Known rows, with every way that one mark hangs from another:
telot[vodek]: [-3.69 -1.67 -1.00 -0.44 -0.61 -0.29 -1.00  0.01  0.90  0.61 -0.86  1.87
 -0.97  0.08  0.24 -0.94  0.33 -0.35  0.23  0.90  0.64  1.23 -0.81 -0.90]
telot[foret[rofe]]: [-0.92 -2.33 -3.75  1.26  1.51  0.77 -0.75 -0.39  0.52 -1.34 -1.64 -2.05
 -0.69  0.97  1.58  1.80 -1.95  0.39  1.03 -2.78 -1.19 -3.98  2.17  0.80]
vodek[telot[depib foret[bivud rovugi]]]: [ 0.71 -0.51 -1.86  0.52  2.33  2.06 -2.35  0.33 -0.09 -2.89 -1.78 -2.27
  1.45 -1.32  2.99  3.00 -1.57 -1.63  0.77 -3.10 -4.66 -1.45  2.10  2.30]
rofe[foret[bivud telot[depib]] gusa]: [ 2.32 -2.62 -3.86 -0.58  3.21  2.10 -2.48  2.46  2.33 -0.18  2.12 -1.37
  4.72 -1.91 -1.04  1.80 -1.34 -2.12  2.38 -4.81 -1.48 -1.50  2.03  1.03]
depib[telot[foret[rovugi]]]: [ 1.86 -0.95 -0.53  1.32 -1.38  2.55 -2.24 -1.04  1.21 -3.85 -2.98 -3.24
  0.27 -1.73  0.80  0.87 -1.22 -0.05  1.70 -3.27 -2.98 -2.54  2.26 -0.40]
depib[telot[foret[rofe] vodek]]: [-2.15 -1.97 -3.16  0.99 -1.72  2.72 -3.17 -0.72  0.32 -3.46 -4.13 -1.24
 -0.95 -0.72  0.78 -0.21 -0.45 -0.11  2.17 -1.75 -2.25 -2.39  2.02 -1.64]
telot[depib]: [ 0.40  0.32 -1.51 -1.37  1.80  0.57  1.12  1.13 -1.42 -0.01  0.11 -2.14
  0.78 -0.07  1.00 -0.05 -2.09 -0.23 -0.13 -0.89 -2.71  0.33  0.23  1.36]
telot[depib foret[rovugi] vodek]: [-2.82 -3.86 -4.05 -0.46  2.46  0.44 -0.42  0.56  2.11 -0.71 -1.97 -3.25
 -0.32 -0.52  3.00  1.32 -4.42 -0.17  0.59 -3.64 -3.35 -1.59  0.87  1.94]
foret[bivud rovugi telot[vodek]]: [-2.09 -5.05 -1.06  1.90 -0.09  1.22 -5.46 -1.11  1.53  0.96  1.57 -1.19
  3.82 -2.94  1.54 -0.90  1.32 -1.80  3.18 -4.79 -1.39  0.73 -1.80  3.77]
gusa[rofe]: [ 1.43 -0.81 -1.96 -0.22 -0.52 -0.52 -0.44 -1.66  0.21  1.24 -0.87  1.16
 -0.03 -2.04 -0.43  1.17 -0.81  0.34 -0.65  0.90  0.40  0.24 -1.08  1.78]
rovugi[mesibe[bivud]]: [ 1.33 -0.32 -1.17  0.86 -1.19 -0.88 -2.32  0.17  0.84 -1.41 -0.81  2.76
  2.56 -1.04 -0.73  0.70  1.74 -0.21 -1.74 -0.45  1.04  0.86  0.73  2.23]
gusa[rofe[foret]]: [ 2.74 -1.74 -3.32 -1.54 -0.04 -0.65 -1.90 -0.85  1.94  1.76 -0.35  1.06
  1.15 -2.90 -1.74  1.67 -0.95  0.52  0.35 -0.28  1.28 -1.74  0.83  1.14]
telot[depib foret[bivud rofe]]: [ 0.31 -3.21 -6.98  0.39  4.37  2.06 -1.00  1.05 -1.56 -2.11 -0.19 -4.12
  1.78  0.11  2.73  1.92 -2.37  0.04  1.64 -4.28 -4.29 -3.78  1.74  3.42]
rofe[foret[bivud rovugi telot] gusa]: [ 2.36 -4.61 -2.22  1.41  1.76  0.34 -4.65  0.16  3.95  0.56  3.21 -1.93
  5.66 -3.24 -1.01  2.16 -0.36 -1.85  3.50 -5.91 -0.26 -2.20  1.34  1.79]
telot[foret vodek]: [-3.54 -2.21 -3.42 -0.30  0.95  1.13 -0.28  0.92  2.67 -1.52 -3.07  0.79
 -2.36  0.83  1.29  0.97 -1.97 -0.09 -0.33 -1.04 -0.19 -1.37  1.31 -0.85]
vodek[telot[depib]]: [-0.34  2.31  0.81 -0.80  0.67  1.33 -0.77  0.56 -1.59 -1.23 -1.71 -0.07
  0.19 -0.42  1.46  0.71 -0.97 -1.71 -0.11  0.42 -3.19  1.22  1.52 -0.05]
foret[telot]: [-0.42 -0.03  1.02  0.11 -0.46  2.33 -1.43  0.31  0.67  0.51 -0.68 -0.58
  0.85 -0.71  0.44 -1.25 -0.55 -1.42  0.89 -2.39 -0.56  0.46  0.54  0.98]
vodek[telot[foret]]: [-0.45  1.68  0.24  0.24  0.24  2.20 -1.04  0.27  0.95 -2.77 -3.58  0.80
 -1.66  0.16  1.67  2.46 -1.08 -1.43 -0.61 -0.45 -1.66 -1.07  3.15 -1.22]
mesibe[bivud]: [ 1.08 -0.93 -1.62 -0.14 -0.07  0.13 -0.62  1.42  0.61 -0.87  0.08  0.09
  2.26 -1.36  0.73  0.80  1.63 -0.34 -1.37 -0.43  1.10  1.19 -0.60  1.58]
telot[depib foret[rofe rovugi]]: [-0.13 -4.02 -4.65  1.18  2.99  0.09 -0.88 -0.79 -0.12 -0.50 -0.34 -6.04
  1.31 -0.32  3.30  2.12 -4.56  0.33  1.91 -5.31 -4.40 -4.22  1.64  3.65]
telot[foret[rofe[gusa] rovugi] vodek]: [-4.25 -6.17 -4.53  3.07  1.12 -1.32 -2.37 -1.66  2.88 -0.37 -0.90 -1.81
  0.03 -0.01  2.13  2.35 -2.77 -0.25  2.27 -3.61 -1.05 -3.03  0.41  0.50]
depib[telot[vodek]]: [-1.62 -0.14  0.02  0.04 -2.86  2.12 -2.67 -0.52 -0.14 -2.45 -2.74  0.49
 -0.42 -1.47 -0.58 -1.69  1.04 -0.55  1.46  0.43 -1.32  0.85  0.37 -2.25]
foret[bivud]: [ 0.85 -1.26 -2.14  0.66  1.36  0.77 -1.77  0.33 -0.88 -0.95  1.54  0.31
  2.18 -0.86  0.09  0.53  2.18 -0.22  0.80 -0.85 -0.55 -0.09 -0.85  1.81]
mesibe[bivud rovugi]: [ 3.68 -3.29 -1.97  0.37 -1.43 -2.20 -1.92  0.33  0.47 -0.37 -0.15 -0.60
  3.73 -3.46  1.00  1.67  1.63  0.25 -1.02 -1.99  2.14  1.11 -0.29  3.21]
rofe[foret[rovugi[mesibe] telot[depib]]]: [ 2.17 -2.66 -0.99 -0.75  0.46  0.15 -4.48 -0.25  2.80  1.27  0.63 -2.37
  4.30 -2.82 -0.81  0.02 -2.15 -0.74  2.31 -5.73 -1.48 -2.39  3.22  2.94]
depib[telot[foret[rovugi] vodek]]: [-1.17 -2.18 -1.33  1.05 -1.87  2.33 -3.15 -1.00  1.88 -3.36 -3.67 -1.81
 -0.44 -1.82  0.88  0.18 -0.96 -0.19  1.73 -2.46 -2.46 -1.57  1.47 -1.06]
rofe[foret[rovugi[mesibe[bivud]]]]: [ 2.91 -3.21 -1.66  0.09 -0.50 -2.19 -4.45 -0.54  3.66  0.46  1.15 -0.47
  4.30 -2.85 -1.45  1.39  0.62  0.39  1.07 -3.35  1.32 -2.31  2.40  2.21]

Rows:
[-0.67 -0.91 -2.72  2.37  1.55  1.66 -2.85 -0.34 -0.07 -3.11 -1.74  0.51
  0.72  0.12  1.75  3.62 -0.01 -1.95  1.18 -1.75 -2.28 -2.12  2.49 -0.04] | vodek[telot[foret[bivud rofe[gusa]]]]
[ 1.22 -3.59 -1.44  1.00  1.92  1.99 -3.91 -0.28 -0.21  0.55  2.31 -4.40
  5.19 -3.13  2.11 -0.36 -0.60 -1.83  2.96 -6.14 -4.05 -0.10 -1.08  5.62] | foret[bivud rovugi telot[depib]]
[ 3.83 -3.51 -3.53 -0.14 -0.97 -2.30 -4.00 -1.88  3.11  1.53  0.20  0.71
  3.71 -4.36 -1.55  2.36 -0.15  0.61  0.06 -1.99  1.55 -1.51  0.72  3.63] | gusa[rofe[foret[rovugi[mesibe[bivud]]]]]
[ 2.81 -4.61 -3.15  1.46  2.14 -1.57 -3.50  0.10  3.47  0.23  3.65 -1.37
  4.96 -2.45 -1.43  3.23  0.15 -0.69  2.84 -4.05  0.34 -2.60  0.90  1.00] | rofe[foret[bivud rovugi] gusa]
[ 1.41 -1.91 -3.86  2.32  0.04  3.19 -3.01 -0.43 -0.37 -4.67 -1.83 -2.11
  1.57 -1.10  0.35  1.68  0.16 -0.57  2.64 -3.11 -3.04 -3.12  2.01 -0.51] | depib[telot[foret[bivud rofe[gusa]]]]
[ 1.29 -3.66 -3.31  1.77  2.20  0.80 -2.07 -0.37  1.87 -2.13 -0.02 -2.63
  1.61 -1.08  1.85  2.81 -0.85 -0.03  1.11 -4.38 -1.77 -3.21  0.86  2.94] | telot[foret[bivud rovugi]]
[-0.15  1.80 -1.09 -0.74  1.74  2.52 -0.14  1.12 -0.19 -2.78 -3.57 -0.85
 -1.06  0.16  2.50  2.34 -2.67 -1.61 -0.60 -1.19 -3.78 -0.87  3.10 -0.08] | vodek[telot[depib foret]]
[ 0.84 -4.04 -2.59 -0.78 -0.98 -0.49 -4.24 -1.87  3.43  2.96 -0.45  0.04
  2.20 -4.17 -0.92  0.75 -1.42 -0.25  1.73 -2.72  0.85 -1.19  0.30  2.54] | gusa[rofe[foret[rovugi telot[vodek]]]]
[-0.49 -3.41 -4.18  0.96  2.35  2.90 -4.12  0.02 -2.89  0.38  1.86 -3.32
  4.52 -1.43  1.88 -0.88  0.22 -1.57  3.54 -4.90 -3.84 -1.18 -0.34  4.74] | foret[bivud rofe telot[depib]]
[-0.74 -0.63 -2.39  1.59  1.02  2.03 -3.45 -0.45 -0.79 -2.81 -2.23  0.13
  0.31 -0.18  2.10  2.84  0.68 -1.33  1.17 -1.64 -2.31 -2.35  2.49  0.61] | vodek[telot[foret[bivud rofe]]]
[-0.08 -3.50 -5.47  1.76  2.51  1.46 -2.18 -0.03 -0.14 -2.12 -0.21 -1.82
  1.03  0.30  1.70  2.35 -0.26  0.23  1.59 -3.39 -1.63 -4.04  1.48  2.26] | telot[foret[bivud rofe]]
[-0.08 -3.80 -5.85  2.64  3.11  1.07 -1.54  0.07  0.57 -2.44  0.20 -1.46
  1.41  0.50  1.39  3.30 -0.88 -0.34  1.49 -3.47 -1.58 -3.75  1.26  1.37] | telot[foret[bivud rofe[gusa]]]
[-0.55 -4.57 -3.57  3.36  1.75 -1.02 -1.40 -1.69  2.04 -0.89 -0.16 -3.69
  0.97 -0.10  1.79  3.33 -3.06 -0.05  2.03 -4.55 -1.77 -4.19  1.29  1.53] | telot[foret[rofe[gusa] rovugi]]
[-3.15 -1.98 -4.78 -1.66  2.74  1.70  0.68  1.97  1.34 -1.62 -3.02 -1.54
 -1.65  0.71  2.38  0.82 -3.87 -0.36 -0.45 -1.97 -2.75 -1.06  1.55  0.38] | telot[depib foret vodek]
[-0.84 -3.58 -2.99  2.23  0.77  2.21 -5.03 -0.88 -1.84  0.48  1.81 -1.60
  3.89 -1.44  1.08 -0.82  1.95 -1.40  3.62 -4.24 -1.64 -1.32 -0.39  3.70] | foret[bivud rofe telot]
[-0.64 -3.10 -2.76  1.36 -1.16  2.69 -4.21 -0.77  1.52 -3.97 -2.67 -1.70
  0.86 -2.32  0.96  0.51  0.37 -0.39  2.38 -3.16 -2.72 -1.76  1.09 -0.10] | depib[telot[foret[bivud rovugi] vodek]]
[-0.40 -2.44 -5.62  0.89  3.92  0.98  0.96  0.84 -0.24 -1.67 -0.99 -4.05
  0.39  0.92  2.16  2.75 -4.85 -0.35  0.83 -3.68 -3.75 -3.25  2.17  1.43] | telot[depib foret[rofe[gusa]]]
[-3.38 -4.75 -8.04  0.15  3.54  1.71 -2.03  1.08 -0.66 -1.58 -1.16 -2.26
  0.76  0.26  2.91  1.08 -2.02 -0.35  1.79 -3.41 -3.64 -2.59  0.82  2.66] | telot[depib foret[bivud rofe] vodek]
[-4.13 -4.03 -6.72  0.57  3.25  0.65  0.02  1.02  0.77 -1.02 -1.86 -2.00
 -0.49  1.07  2.45  1.71 -4.50 -0.68  1.08 -2.75 -3.17 -2.21  1.33  0.39] | telot[depib foret[rofe[gusa]] vodek]
[-0.60 -4.19 -0.97  3.84 -1.28 -3.44 -4.77 -4.09 -0.19  1.34  1.49 -1.52
  3.10 -1.25  0.15  0.50  0.19  0.54  2.80 -3.36 -1.14 -2.70  0.12  3.59] | foret[rofe rovugi[mesibe]]
[-3.14 -1.09 -0.96 -1.27  0.55  2.65 -1.20  1.29  0.26  0.90 -1.17 -0.95
  0.60 -0.76  1.49 -2.16 -2.01 -1.82  0.89 -2.44 -2.25  1.71 -0.13  1.30] | foret[telot[depib vodek]]
[ 2.00 -3.08 -4.67  1.05  3.41  0.76 -2.14  0.21  0.82 -2.53 -0.21 -3.11
  2.76 -1.05  1.99  2.50 -2.75 -0.12  0.56 -5.33 -4.47 -2.92  1.76  4.87] | telot[depib foret[bivud rovugi[mesibe]]]
[-1.29 -0.68 -2.00 -0.02 -1.74  3.34 -2.04  0.25  1.30 -3.98 -4.51 -0.36
 -1.53 -0.76  0.42 -0.15 -0.68 -0.39  0.99 -1.13 -1.92 -1.12  2.07 -2.35] | depib[telot[foret vodek]]
[-0.97 -4.79 -0.33  5.00 -1.03 -1.52 -5.41 -3.68  1.34  1.53  1.42 -1.61
  4.33 -1.60  0.11  0.53 -1.29 -1.54  3.47 -5.76 -1.72 -1.61  0.29  3.56] | foret[rofe[gusa] rovugi[mesibe] telot]
[-0.27 -4.87 -0.97  3.72 -1.77 -0.91 -6.61 -2.99  0.76  1.21  0.95 -2.08
  5.50 -2.86  1.14 -0.27  0.65 -0.87  2.65 -5.92 -1.08 -1.21  0.18  5.53] | foret[rofe rovugi[mesibe[bivud]] telot]
[ 1.48 -2.53 -0.01  2.12 -1.27 -2.36 -3.45 -1.70  1.65 -0.24  0.70 -0.16
  3.66 -2.35  0.10  1.11  0.85  0.00 -0.09 -2.61  0.07  0.13 -0.35  3.68] | foret[rovugi[mesibe[bivud]]]
[ 0.44 -0.68 -0.66  1.63  0.83  1.64 -3.24 -0.68  1.11 -2.86 -1.71 -0.49
  0.79 -1.33  2.21  3.18  0.04 -1.55  0.80 -2.45 -2.44 -1.66  1.95  1.19] | vodek[telot[foret[bivud rovugi]]]
[ 0.38  0.95 -2.27 -0.43  2.60  3.13 -1.42  1.44 -0.74 -3.41 -2.48 -0.69
  0.34 -0.36  2.50  2.68 -1.30 -1.73 -0.13 -1.66 -4.16 -1.09  2.60  1.15] | vodek[telot[depib foret[bivud]]]
[-2.72 -3.29 -5.07  0.14  1.85  1.76 -1.69  1.17  1.99 -2.33 -1.86  0.99
 -0.64  0.13  1.57  1.32 -0.22 -0.46  0.26 -1.70 -0.58 -1.36  0.68  0.59] | telot[foret[bivud] vodek]
[ 2.41 -2.78 -3.80  0.28  2.47 -0.25 -2.13  1.52  2.73 -0.54  2.63  0.42
  3.68 -1.32 -2.12  2.80  0.52 -0.83  1.76 -2.25  0.71 -2.06  1.54 -0.45] | rofe[foret[bivud] gusa]
[-1.43 -4.60  0.00  3.05 -0.80 -0.21 -4.72 -3.18  0.06  2.24  1.62 -4.34
  3.49 -2.12  1.80 -0.82 -0.69 -0.92  4.16 -5.61 -1.76 -1.91 -0.33  3.73] | foret[rofe rovugi telot]
[ 0.81 -1.21 -2.35 -0.45  2.27  3.64 -2.32  1.67 -1.25 -0.41  0.98 -2.07
  3.67 -1.66  1.40 -0.77 -0.04 -1.82  1.51 -4.05 -3.32  0.60 -0.26  3.77] | foret[bivud telot[depib]]
[ 0.09  0.88 -1.13  0.58  0.97  2.62 -2.21  0.55  0.37 -3.45 -2.62  1.00
 -0.28 -0.34  1.74  2.80  0.46 -1.62 -0.09 -1.01 -1.94 -1.06  2.58  0.01] | vodek[telot[foret[bivud]]]
[-4.34 -3.75 -3.42  1.42  1.21  1.07 -2.25 -0.06 -0.43  1.57  0.27 -1.70
  2.06 -0.24  1.49 -0.88 -2.61 -2.20  2.86 -3.45 -2.76  0.31 -0.41  1.15] | foret[rofe[gusa] telot[depib vodek]]
[ 2.19 -2.76 -2.99  0.39  2.04  1.69 -3.37  1.74  3.23 -0.21  2.09 -0.02
  4.32 -1.86 -1.56  1.61  0.09 -1.86  2.44 -4.24  0.28 -1.58  1.96  0.27] | rofe[foret[bivud telot] gusa]
[ 3.11 -4.39 -3.02  2.04  1.37 -2.37 -4.44 -0.57  3.67 -0.17  3.07  0.35
  5.50 -2.58 -2.37  3.11  0.40 -0.70  2.47 -4.05  0.28 -2.57  1.69  1.69] | rofe[foret[bivud rovugi[mesibe]] gusa]
[-1.80 -2.63 -1.20  2.81  0.23  0.98 -2.39 -1.08 -0.18  1.08  0.78 -1.37
  2.20 -0.35  0.55 -0.05 -1.22 -1.67  2.94 -3.48 -0.94 -0.85  0.05  0.95] | foret[rofe[gusa] telot]
[ 3.62 -4.11 -4.05 -0.19  0.44 -1.30 -4.04 -1.73  2.11  1.74  1.44 -0.25
  3.60 -4.30 -1.14  2.41  0.11  0.46  1.63 -2.18  0.50 -2.16 -0.15  3.43] | gusa[rofe[foret[bivud rovugi]]]
[-1.31  0.23 -1.11  1.30  0.35  1.61 -2.28 -0.73 -0.05 -2.25 -3.14 -0.11
 -1.07  0.31  1.96  2.41 -0.82 -1.17  0.71 -1.13 -1.95 -2.20  3.12 -0.65] | vodek[telot[foret[rofe]]]
[ 0.46 -5.99 -3.50  5.57  0.70 -3.20 -5.82 -3.51 -0.25  0.11  3.67 -0.77
  5.89 -1.89 -0.25  2.37  1.57 -0.48  3.64 -4.21 -1.59 -2.29 -1.01  4.37] | foret[bivud rofe[gusa] rovugi[mesibe]]
[ 1.04 -2.72  0.88  2.18 -1.75 -0.02 -4.72 -1.56  2.34  0.35  0.10 -0.74
  4.43 -3.05  0.54 -0.14  0.25 -1.28  0.77 -5.05 -0.54  0.49  0.30  4.59] | foret[rovugi[mesibe[bivud]] telot]
[ 0.97 -2.24 -3.14 -0.29  3.02  0.71  0.45  0.55  1.20 -1.33 -1.07 -4.95
  0.58 -0.57  2.82  2.14 -4.77  0.07  0.32 -4.42 -4.01 -2.82  1.75  2.91] | telot[depib foret[rovugi]]
[ 0.70 -2.65 -3.22 -1.73 -0.75  0.77 -3.27 -0.53  2.85  2.37 -1.14  1.40
  1.09 -3.15 -1.32  0.41 -1.21 -0.42  0.93 -1.43  1.35 -0.72  0.79  1.20] | gusa[rofe[foret[telot[vodek]]]]
[ 2.67 -1.17 -1.07  1.60 -1.91  2.06 -3.61 -0.87  1.84 -4.60 -3.34 -1.83
  1.78 -2.53  0.47  1.26 -0.06  0.03  0.66 -3.51 -2.38 -1.99  2.54  0.87] | depib[telot[foret[rovugi[mesibe[bivud]]]]]
[ 1.97 -3.33 -0.58  1.55  0.10 -0.93 -4.32 -0.69  4.92  0.87  1.47 -0.39
  4.39 -2.36 -2.01  1.67 -1.78 -1.41  2.49 -5.39  0.26 -2.09  2.78  0.87] | rofe[foret[rovugi[mesibe] telot] gusa]
